Each row was made from one small tree. The marks that hang from a mark follow it in brackets, in the order of their numbers. Every link used is in the known rows. Write each row's tree.
Known rows:
K_122{K_809 K_849}: [-0.02 -0.03  0.31  0.10 -0.04 -0.08  0.25 -0.02 -0.13 -0.08  0.13 -0.08
 -0.06  0.28  0.13  0.15 -0.14 -0.06]
K_809{K_237{K_277}}: [ 0.14 -0.17 -0.02  0.05  0.26  0.08 -0.07 -0.17  0.18  0.11 -0.08 -0.03
 -0.06  0.28 -0.11 -0.16 -0.14  0.06]
K_809{K_122{K_849} K_237{K_277}}: [ 0.27 -0.25  0.11  0.10  0.30 -0.07  0.03 -0.28  0.12  0.10 -0.04 -0.17
 -0.06  0.51  0.04  0.11 -0.30  0.03]
K_809{K_122{K_277 K_849} K_237}: [ 0.03 -0.28  0.13  0.18  0.25 -0.02  0.17 -0.22  0.18  0.00  0.13 -0.10
 -0.12  0.39  0.15  0.19 -0.31  0.15]
K_809{K_175 K_237{K_277}}: [ 0.20 -0.21  0.09  0.15  0.26  0.14 -0.15 -0.17  0.31  0.24 -0.20  0.03
 -0.07  0.19 -0.01 -0.14 -0.12  0.09]
K_849{K_277{K_122{K_809}}}: [ 0.07 -0.20  0.21  0.19 -0.17 -0.03  0.06  0.03 -0.12 -0.26  0.13  0.13
 -0.02  0.06  0.07  0.18  0.01 -0.05]
K_277{K_122{K_849} K_237{K_809{K_175}}}: [ 0.32 -0.61 -0.01  0.40 -0.30 -0.07 -0.34  0.01  0.31 -0.24 -0.22  0.26
 -0.10  0.08  0.30  0.19 -0.18 -0.04]
K_277{K_122 K_237{K_809} K_849}: [ 0.27 -0.39 -0.17  0.28 -0.44 -0.14 -0.35  0.11  0.23 -0.27 -0.10  0.22
  0.07  0.06  0.05  0.04 -0.15  0.02]
K_849{K_277}: [ 0.11 -0.25  0.10  0.06 -0.07 -0.06  0.05  0.07 -0.08 -0.10  0.04  0.08
 -0.03 -0.08  0.00  0.16  0.10 -0.02]
K_277{K_849}: [ 0.06 -0.01  0.09  0.09 -0.14 -0.06  0.00  0.08  0.02  0.02  0.06  0.04
  0.12  0.02 -0.08  0.06 -0.02  0.10]
K_122{K_849{K_277{K_237{K_809}}}}: [ 0.35 -0.74  0.03  0.23 -0.30 -0.25 -0.06  0.11  0.07 -0.29 -0.10  0.11
 -0.14  0.08  0.19  0.26 -0.09 -0.13]
K_122{K_277{K_849}}: [ 0.00 -0.22  0.07  0.26 -0.12  0.04  0.04  0.10  0.07 -0.14  0.08  0.09
  0.03  0.02 -0.03  0.03 -0.11  0.20]
K_237{K_809}: [ 0.15 -0.14 -0.12  0.00  0.00 -0.08 -0.14 -0.06  0.11  0.00 -0.09  0.04
 -0.02 -0.01  0.06 -0.03 -0.05 -0.04]
K_277{K_122 K_237}: [ 0.06 -0.25 -0.14  0.19 -0.30  0.00 -0.21  0.09  0.09 -0.30 -0.08  0.13
 -0.04  0.04  0.08  0.01 -0.09 -0.03]
K_849{K_277{K_122}}: [ 0.12 -0.35  0.05  0.20 -0.12  0.00 -0.11  0.04 -0.03 -0.26  0.07  0.25
  0.00 -0.10  0.03  0.23  0.07  0.01]
K_809{K_122}: [ 0.09  0.10 -0.04 -0.05  0.02 -0.12  0.02 -0.11 -0.03  0.06 -0.02 -0.16
  0.03  0.12  0.07  0.05 -0.07 -0.06]
K_277{K_122{K_809{K_175 K_237} K_849}}: [ 0.01 -0.17  0.38  0.31  0.10  0.09  0.05 -0.17  0.22  0.05  0.13  0.13
 -0.08  0.34  0.20  0.21 -0.21  0.10]
K_277{K_237 K_849}: [ 0.10 -0.17  0.01  0.15 -0.38 -0.13 -0.05  0.19  0.08 -0.12 -0.05  0.01
  0.05  0.08 -0.03  0.00 -0.08  0.04]
K_122{K_277{K_237 K_849} K_809{K_175}}: [ 0.04 -0.28  0.24  0.43 -0.42 -0.01  0.08  0.20  0.16 -0.15 -0.09 -0.01
 -0.07  0.13  0.16 -0.06 -0.19  0.09]
K_849{K_277{K_237}}: [ 0.16 -0.42  0.00  0.13 -0.31 -0.13  0.01  0.18 -0.01 -0.22 -0.08  0.05
 -0.09 -0.03  0.05  0.09  0.05 -0.10]
K_809{K_175}: [ 0.05 -0.05  0.11  0.11  0.00  0.06 -0.07  0.00  0.12  0.14 -0.12  0.07
  0.00 -0.08  0.10  0.02  0.03  0.03]

Write each row's tree:
[ 0.45 -0.36  0.04  0.28 -0.08 -0.04 -0.32 -0.03  0.26  0.09 -0.30  0.13
  0.06  0.04  0.01 -0.07 -0.12  0.05] => K_237{K_277{K_849} K_809{K_175}}
[ 0.37 -0.69 -0.06  0.37 -0.37 -0.08 -0.37  0.09  0.26 -0.25 -0.24  0.30
 -0.09 -0.14  0.24  0.15  0.00 -0.08] => K_849{K_277{K_122 K_237{K_809{K_175}}}}
[ 0.26 -0.27  0.02  0.29 -0.12  0.04 -0.27  0.02  0.06 -0.19 -0.06  0.21
  0.10  0.12 -0.11  0.01 -0.14  0.10] => K_237{K_277{K_122 K_849}}
[ 0.12 -0.26 -0.04  0.27 -0.43 -0.07 -0.20  0.17  0.12 -0.28 -0.01  0.18
  0.07  0.07 -0.01  0.07 -0.12  0.07] => K_277{K_122 K_237 K_849}
[-0.03 -0.41  0.20  0.33 -0.27 -0.05  0.24  0.11 -0.02 -0.36  0.02 -0.08
 -0.21  0.32  0.22  0.06 -0.28 -0.02] => K_122{K_277{K_237} K_809 K_849}
[ 0.33 -0.44 -0.06  0.38 -0.45 -0.10 -0.42  0.11  0.35 -0.15 -0.21  0.28
  0.05 -0.02  0.14  0.06 -0.12  0.04] => K_277{K_122 K_237{K_809{K_175}} K_849}
[ 0.29 -0.31  0.03  0.31 -0.09 -0.10 -0.16 -0.07  0.29  0.05 -0.15  0.02
  0.04  0.04  0.20  0.07 -0.20  0.12] => K_237{K_809{K_122{K_277{K_849}} K_175}}
[ 0.08 -0.12  0.05  0.21 -0.09 -0.08  0.05  0.00  0.05 -0.08  0.05 -0.08
  0.06  0.13  0.04  0.08 -0.18  0.14] => K_809{K_122{K_277{K_849}}}
[ 0.53 -0.44  0.07  0.25  0.10 -0.14 -0.22 -0.23  0.18  0.07 -0.32 -0.05
 -0.06  0.25  0.23  0.12 -0.26 -0.10] => K_237{K_277 K_809{K_122{K_849} K_175}}
[ 0.09 -0.06  0.14  0.02  0.23 -0.12  0.14 -0.24  0.13  0.15  0.12 -0.14
 -0.04  0.40  0.10  0.23 -0.21  0.06] => K_809{K_122{K_849} K_237}
[ 0.20 -0.17  0.18  0.32 -0.03  0.13 -0.18 -0.09  0.06 -0.09 -0.18  0.09
 -0.04  0.16  0.11 -0.08 -0.14 -0.04] => K_237{K_277{K_122{K_809{K_175}}}}
[ 0.16 -0.41  0.21  0.37 -0.41 -0.04 -0.06  0.14  0.05 -0.26 -0.10  0.16
 -0.10  0.03  0.22  0.13 -0.02 -0.10] => K_849{K_277{K_122{K_809{K_175}} K_237}}
[ 0.33 -0.24 -0.15  0.12 -0.23 -0.21 -0.24 -0.06  0.27  0.06 -0.34 -0.11
 -0.06  0.07  0.27 -0.03 -0.15 -0.15] => K_277{K_237{K_809{K_122 K_175}}}
[ 0.45 -0.53  0.20  0.23 -0.04 -0.24 -0.06 -0.12  0.12  0.02 -0.13  0.06
 -0.05  0.06  0.31  0.40 -0.08 -0.09] => K_237{K_809{K_122{K_849{K_277}} K_175}}
[ 0.18 -0.32  0.06  0.37 -0.35 -0.10 -0.06  0.11  0.23 -0.09 -0.18 -0.06
 -0.02  0.09  0.19  0.03 -0.21  0.10] => K_809{K_122{K_277{K_237 K_849}} K_175}
[ 0.02  0.01  0.21  0.24 -0.10  0.08 -0.07 -0.04  0.07 -0.04 -0.03  0.11
 -0.01  0.06  0.18  0.04 -0.06 -0.01] => K_277{K_122{K_809{K_175}}}
[ 0.16 -0.34  0.50  0.28 -0.11 -0.08  0.22  0.04 -0.07 -0.05  0.05  0.06
 -0.09  0.10  0.23  0.33 -0.01 -0.05] => K_122{K_809{K_175} K_849{K_277}}
